Each row comes from the steps of one walk. Every step used is in the known rows, and no mark comes twice. Write the walk behind each row, first mark first.
In the rows, zero is written as 128.
Known rows
s/p/n: [144 153 148 133 120 157 109 130 115  97 158 144 159 146 153 148 152  79
 116]
p/s/q: [168 141 131 136 110 144  91 109 123 103 151 149 160 106 157 132 169  81
 114]
x/b/n/q/s/p: [141 177 121 183 122 157 104 122 135  95  98 146 127 162 129 141 193  61
  93]
s/q/x/b: [166 136 158 151  88 179  91 118 121  82  83 113 136 130 135 141 157  64
 108]
q/x/b/n: [166 148 137 143  99 165 117 102 107  79 104 127 126 163 132 141 134  61
 107]
q/s/p/n/b/x: [108 135 140 170 116 114  69 144 114  89 139 161 164 146 163 142 151  92
 113]
x/q/s/p/n: [157 152 164 151 126 165  96 111 104  76 135 162 168 187 165 161 173  81
 104]
x/b/n/q/s: [140 156 124 165 112 169 103 109 113  94 109 133 119 164 138 129 182  58
 107]
w/x/q/s/p/n: [142 176 178 143 134 134  94 101 120  87 123 148 166 190 160 154 171  81
  81]
s/p/n/q/x/b: [122 138 140 159  96 180  86 128 138 107  61 114 128 152 135 141 158  71
 109]
w/x/q/s/p: [152 186 163 169 122 124  77 122 131  91 153 147 165 171 157 146 170  82
  60]
b/x/q/s: [159 148 161 169  82 149  71 128 113  70 166 151 148 154 164 123 140  93
  91]
x/b: [158 137 149 149  94 188 100 125 131  95 170 130 129 144 128 132 154  57
 111]
n/q: [132 140 123 155  88 166  88 143 119 124 180 120 132 119 160 118 150  75
 111]
b/x/q: [163 142 153 147  78 164  78 130 125  79 170 140 139 140 161 129 125  78
 108]
x/b/n: [167 154 140 134 112 178 128 102 115  85 142 140 123 160 128 144 157  48
 118]
w/x/q/s: [155 167 169 154 106 139  84 108 120  90 165 136 153 174 164 131 157  83
  72]
n/b: [134 121 118 149 101 146  90 139 104 115 212 137 151 139 159 135 147  62
 126]
w/x/b: [145 158 161 140 101 158  93 114 148 105 153 116 125 143 125 127 151  61
  88]
p/n/b/x/q/s: [124 109 153 148 103 150  77 113  97  78 134 152 158 176 174 142 142  81
 126]
b/x/q/s/p: [160 167 156 187  95 135  63 141 131  70 156 160 161 154 158 135 155  91
  75]

Write each row's walk
[170 137 132 144  96 131  74 119 116  98 113 135 161 113 164 129 144  91
 105]
p/s/q/x
[156 163 161 132 104 150  96 108 125 102 174 126 145 158 159 137 142  71
  89]
w/x/q
[130 168 124 189 105 137  71 155 128 114 169 140 151 133 154 125 179  86
  85]
n/q/s/p
[119 119 148 145  85 196  92 114 117 104  70 103 117 152 144 132 145  67
 124]
p/n/q/x/b
[117 144 137 156 101 152  83 141 118 118  96 119 144 142 159 138 144  89
 105]
s/p/n/q/x
[136 140 130 191  98 120  60 148 127  81 161 163 165 160 164 145 159  81
  93]
n/b/x/q/s/p
[148 153 174 163 106 150  80 121 119  64 118 159 164 169 164 147 155  93
  96]
b/x/q/s/p/n
[136 124 135 174  91 137  64 138 109  81 171 151 156 161 170 133 144  78
 107]
n/b/x/q/s
[124 122 140 145 106 149  86 126 123  86 132 150 159 159 161 159 148  69
 128]
s/p/n/b/x/q
[134 130 138 158 130 151  92 115 100  86 146 161 179 194 171 167 182  67
 118]
x/q/s/p/n/b
[115 140 144 153 108 166  90 117  96 110 136 132 141 149 171 123 161  89
 120]
p/n/q/s
[120 133 137 131 103 176  99 126 106 122 146 120 133 139 165 128 150  77
 132]
p/n/q
[151 177 151 126 120 150 125  92 132  95 122 125 118 163 126 138 156  53
  98]
w/x/b/n
[175 152 145 137 106 175 117  94 105  70  47 117 126 147 134 153 157  59
 114]
s/q/x/b/n
[123 182 138 158 122 140  98  98 130 105  95 123 118 162 135 126 179  63
  84]
w/x/b/n/q/s
[167 132 140 148  94 162  75 105 133  87  78 130 144 123 138 133 162  73
 105]
p/s/q/x/b
[145 152 115 145 106 185 116 107 123 106 114 124 107 151 132 135 168  51
 119]
x/b/n/q
[121 145 132 149 112 165  95 137 124 121 132 128 143 136 155 139 167  78
 117]
s/p/n/q
[126 172 132 139 114 156 113 105 141 118  97 111 107 149 129 129 165  54
  97]
w/x/b/n/q
